Known rows, with every way that one mark hangs from another
pegad[tipom]: -0.597; -2.678; 3.387; -6.926; 4.324; -3.796; -1.450; -5.309; 2.945; 0.499; 4.154; -2.216; 0.608; -1.671; 0.056; -1.739; -3.640; 0.279
tosa[zukip[nevo[pegad[zulum]]]]: -1.924; 0.378; 0.900; -5.562; 0.396; -1.133; 1.102; -2.656; -0.992; 2.468; 2.350; -1.420; -2.127; 0.427; -0.080; 1.011; -2.920; -4.161
dozu[nevo[pegad] zulum]: -6.838; -4.590; 4.841; -7.312; 0.005; -2.834; 1.238; -3.438; 2.146; 1.333; 4.724; 0.344; 2.065; 1.574; 3.056; 4.663; -2.738; -2.886
tosa[pegad zukip[nevo]]: 2.654; 0.743; -1.948; -5.863; -3.323; -2.620; 1.963; -1.902; 1.575; 1.867; 4.245; -1.791; -3.969; 0.436; -1.565; -1.828; -0.838; -5.832
tosa[pegad[nevo]]: 0.301; -2.981; -2.408; -5.711; -1.217; -3.037; 0.991; -5.028; 2.539; 1.859; 4.250; -3.054; -1.319; 2.823; 0.463; -2.148; -2.231; -4.180
zukip[nevo[pegad[zulum]] tosa]: 0.506; -1.856; 0.879; -4.148; 1.422; -0.765; -0.973; -0.906; -2.145; 0.616; 3.788; -3.952; 1.015; 0.840; 1.605; -1.588; -2.540; -5.128
pegad[nevo]: 0.341; -4.569; 0.089; -5.751; 2.335; -3.357; -1.648; -5.044; 1.621; 1.143; 5.300; -2.233; 1.540; 2.020; 1.577; -0.874; -3.390; -2.623
tosa[pegad[nevo tipom] zukip]: 2.416; -0.311; -2.062; -4.951; -1.099; -3.182; 0.738; -5.519; 2.987; 2.144; 2.743; -3.944; -2.669; 1.089; -3.453; -1.953; -1.364; -3.703
zukip[nevo[pegad] tosa]: 1.510; -2.975; 1.071; -4.943; 0.924; -0.937; -2.652; 0.759; -2.087; -0.125; 6.611; -4.553; 1.812; 2.119; -0.248; -1.340; -2.275; -6.977
pegad[nevo tipom zulum[dozu[tosa]]]: 1.907; -1.495; 1.053; -5.745; 2.633; -0.951; -1.319; -7.886; 4.169; -1.218; -1.931; 0.172; 2.510; -0.982; 1.275; -0.528; -4.394; 1.881
nevo[pegad[tipom zulum[dozu]]]: -3.667; 0.088; 2.542; -5.141; 0.904; -0.073; -0.757; -5.980; 1.113; 3.000; 0.176; -0.830; 1.490; -1.410; 0.199; 1.208; -5.477; 0.518
nevo[pegad]: -5.797; -2.852; 2.857; -7.247; 1.871; -2.000; -0.856; -3.456; 0.465; 2.661; 5.094; -1.401; -1.018; 1.890; 1.283; -0.028; -3.754; -3.477
dozu[tosa[zukip[nevo]] zulum]: 2.219; -2.565; 1.610; -7.783; -1.211; -4.045; 1.817; -2.527; 2.557; -2.057; 3.161; 1.158; -0.409; -0.127; -0.984; 2.060; -1.806; -4.545
nevo[pegad[tipom zulum[dozu[tosa]]]]: -4.259; 0.053; 4.296; -7.127; 1.858; 0.504; -0.533; -6.428; 3.270; 0.207; -2.056; 1.103; -0.041; -1.358; 1.060; 0.420; -4.779; 1.060
pegad[nevo tipom]: 1.971; -4.352; 1.168; -5.669; 4.364; -3.312; -2.235; -5.788; 2.431; -0.175; 4.115; -3.762; 2.977; 0.778; -0.907; -1.237; -3.491; -0.384
zukip[nevo tosa[pegad[tipom zulum]]]: 5.774; -0.152; -0.940; -3.879; 0.488; -2.075; 0.907; -2.682; 0.999; -0.709; 1.652; -5.820; -0.468; -1.694; -0.646; -5.158; -1.268; -2.944
nevo[pegad[tipom zulum]]: -5.227; -1.376; 3.971; -6.685; 4.472; -1.661; 0.193; -5.837; 1.251; 2.142; 1.064; -2.666; -0.483; -0.839; 0.610; -0.450; -4.368; 0.488
pegad[tipom zulum[dozu]]: -0.076; -0.066; 1.910; -4.837; 1.562; -2.049; -0.694; -6.934; 2.453; 1.911; 0.433; -0.153; 2.058; -3.775; 1.368; -0.375; -5.068; 2.346
tosa[pegad zukip]: -1.484; 1.202; -0.893; -6.283; -3.171; -3.324; 2.280; -4.227; 2.116; 3.612; 4.336; -0.702; -6.588; 0.003; 0.022; -2.524; -1.125; -5.074
pegad[nevo tipom zulum]: 0.559; -3.131; 0.927; -5.166; 4.974; -3.115; -0.723; -7.563; 2.325; 0.417; 1.262; -3.515; 2.257; -0.513; 0.968; -1.553; -4.175; 1.305

Rows
-3.013; -1.852; 4.863; -8.246; -0.916; -4.012; 2.025; -4.423; 5.249; -1.631; 2.440; 3.642; -2.427; -1.136; 3.556; 2.731; -0.816; -2.245 : dozu[nevo tosa[zukip] zulum]
-1.077; 1.743; 1.606; -5.088; -1.328; -0.911; 1.873; -6.355; 5.172; 1.884; -1.477; 0.663; -0.778; -3.070; 2.823; -0.627; -2.547; 1.839 : tosa[pegad[tipom zulum[dozu[nevo]]]]
-4.786; -0.085; 3.683; -8.654; 0.716; -1.686; 3.869; -5.963; 6.510; -0.715; -1.280; 2.189; -5.669; -0.987; 6.695; -3.013; -0.409; -0.118 : dozu[nevo tosa[pegad[zulum]]]
-6.715; -1.649; 5.637; -8.417; -1.150; -2.344; 1.946; -3.452; 3.669; -0.603; 2.259; 2.811; -2.613; 1.049; 2.284; 4.495; -1.297; -3.979 : dozu[nevo[pegad] tosa[zukip] zulum]
2.419; -1.682; -0.474; -3.555; 1.891; -1.690; -1.729; -7.448; 2.270; 1.364; -0.069; -1.455; 4.308; -1.539; 0.447; 0.166; -5.397; 1.674 : pegad[nevo tipom zulum[dozu]]
-2.536; -2.128; 1.626; -6.371; 2.463; -0.946; 0.639; -2.740; -0.389; 1.515; 2.368; -2.179; 0.704; 1.115; 1.399; 0.313; -3.861; -2.564 : zukip[nevo[pegad[zulum]]]
1.480; 0.868; -2.408; -4.279; -0.577; -2.603; 2.428; -7.230; 2.521; 2.595; -0.211; -3.712; -3.774; -0.170; -1.595; -2.268; -1.817; -1.854 : tosa[pegad[nevo tipom zulum] zukip]
-0.472; -0.374; 1.565; -8.059; -2.877; -3.963; 4.075; -5.803; 4.994; -0.493; 0.919; -0.743; -4.424; -0.941; -2.484; -0.191; -1.055; -3.216 : dozu[tosa[pegad[tipom] zukip] zulum]
0.261; -1.557; 0.331; -6.968; 2.349; -2.232; 2.477; -7.993; 5.208; -1.181; -1.925; -2.745; -2.491; 0.571; 0.830; -3.812; -2.249; 0.002 : dozu[tosa[pegad[nevo tipom zulum]]]
-5.264; -0.337; 1.259; -5.244; -0.840; -0.151; -0.043; -5.128; 0.144; 3.989; 1.578; 0.773; 0.511; -0.214; 2.653; 1.656; -5.211; -1.549 : nevo[pegad[zulum[dozu]]]
0.695; -0.522; 1.947; -6.208; 1.755; -1.318; -1.377; -1.524; 0.528; 0.766; 3.740; -3.378; -0.255; 0.430; -4.238; 0.758; -2.608; -3.801 : tosa[zukip[nevo[pegad[tipom]]]]
-0.355; -3.148; -0.819; -7.772; -0.405; -2.426; 1.350; -5.467; 4.529; -0.654; 2.131; -1.405; -3.011; 3.191; 1.292; -3.029; -1.376; -3.889 : dozu[tosa[pegad[nevo]]]
-4.296; -0.970; 6.459; -8.237; 1.868; 0.433; -2.333; -3.929; 5.345; -1.342; 0.247; 2.295; 1.119; -0.170; 1.801; 1.798; -3.113; 0.328 : zulum[dozu[nevo[pegad[tipom]] tosa]]
0.080; -3.139; 2.827; -7.022; 3.891; -1.436; -1.846; -1.933; 0.979; 0.010; 3.918; -4.295; 2.489; 1.164; -2.918; 0.130; -3.525; -2.181 : zukip[nevo[pegad[tipom]]]
-1.081; 0.144; 3.923; -4.914; 2.241; -1.528; -0.968; -6.109; 4.630; 0.876; -0.319; 1.638; 2.191; -4.339; 4.088; 0.636; -3.744; 3.748 : pegad[tipom zulum[dozu[nevo]]]
4.796; -2.440; -2.056; -3.367; -0.064; -2.846; -1.143; -3.975; 1.522; -0.157; 4.498; -6.495; 0.419; 1.625; -1.769; -4.477; -0.991; -4.775 : zukip[tosa[pegad[nevo tipom]]]
-3.820; -0.178; 1.279; -8.564; 0.119; -2.209; 3.902; -6.844; 4.454; 0.551; -0.325; 0.356; -5.987; -0.548; 4.009; -4.301; -1.829; -1.238 : dozu[tosa[pegad[zulum]]]
-0.277; 0.839; 2.101; -5.732; 2.619; -1.088; 0.175; -3.270; 0.155; 1.391; 0.941; -3.123; -1.058; -0.822; -2.433; 0.551; -3.108; -2.029 : tosa[zukip[nevo[pegad[tipom zulum]]]]
4.062; -0.494; -2.042; -3.687; -1.685; -2.054; 1.802; -1.972; -0.172; 0.463; 2.940; -4.185; -1.763; -0.514; 1.696; -4.692; -1.124; -5.161 : zukip[nevo tosa[pegad[zulum]]]
0.834; -0.381; -3.328; -4.995; -3.205; -2.978; 1.324; -4.816; 1.631; 3.038; 4.067; -2.380; -4.111; 2.307; -0.972; -1.681; -1.304; -5.861 : tosa[pegad[nevo] zukip]
1.491; 0.289; 0.180; -4.130; 0.405; -2.307; 1.360; -5.265; 1.613; 0.889; 1.663; -4.653; -3.014; -2.223; 0.957; -5.536; -1.758; -2.309 : zukip[tosa[pegad[tipom zulum]]]
-1.863; -2.232; 2.734; -8.077; -1.339; -4.433; 2.100; -4.961; 3.248; -0.422; 3.107; 1.997; -2.650; -0.762; 1.143; 1.413; -2.073; -3.560 : dozu[tosa[zukip] zulum]
5.076; -1.578; -2.046; -4.257; -2.115; -2.396; -0.031; -0.195; 0.354; 0.027; 5.866; -4.327; -0.914; 0.870; -0.153; -4.314; -0.324; -6.920 : zukip[nevo tosa[pegad]]
-3.589; -4.604; 5.907; -8.946; 1.290; -3.878; 1.585; -4.648; 5.554; -2.538; 2.663; 2.740; 0.517; -0.394; 4.919; 2.174; -1.828; -0.560 : dozu[nevo tosa zulum]
-0.243; -4.793; -1.122; -7.590; -2.753; -3.842; 3.443; -5.764; 4.087; -0.667; 2.016; -1.166; -0.322; 3.485; 0.307; 0.514; -1.868; -4.252 : dozu[tosa[pegad[nevo]] zulum]
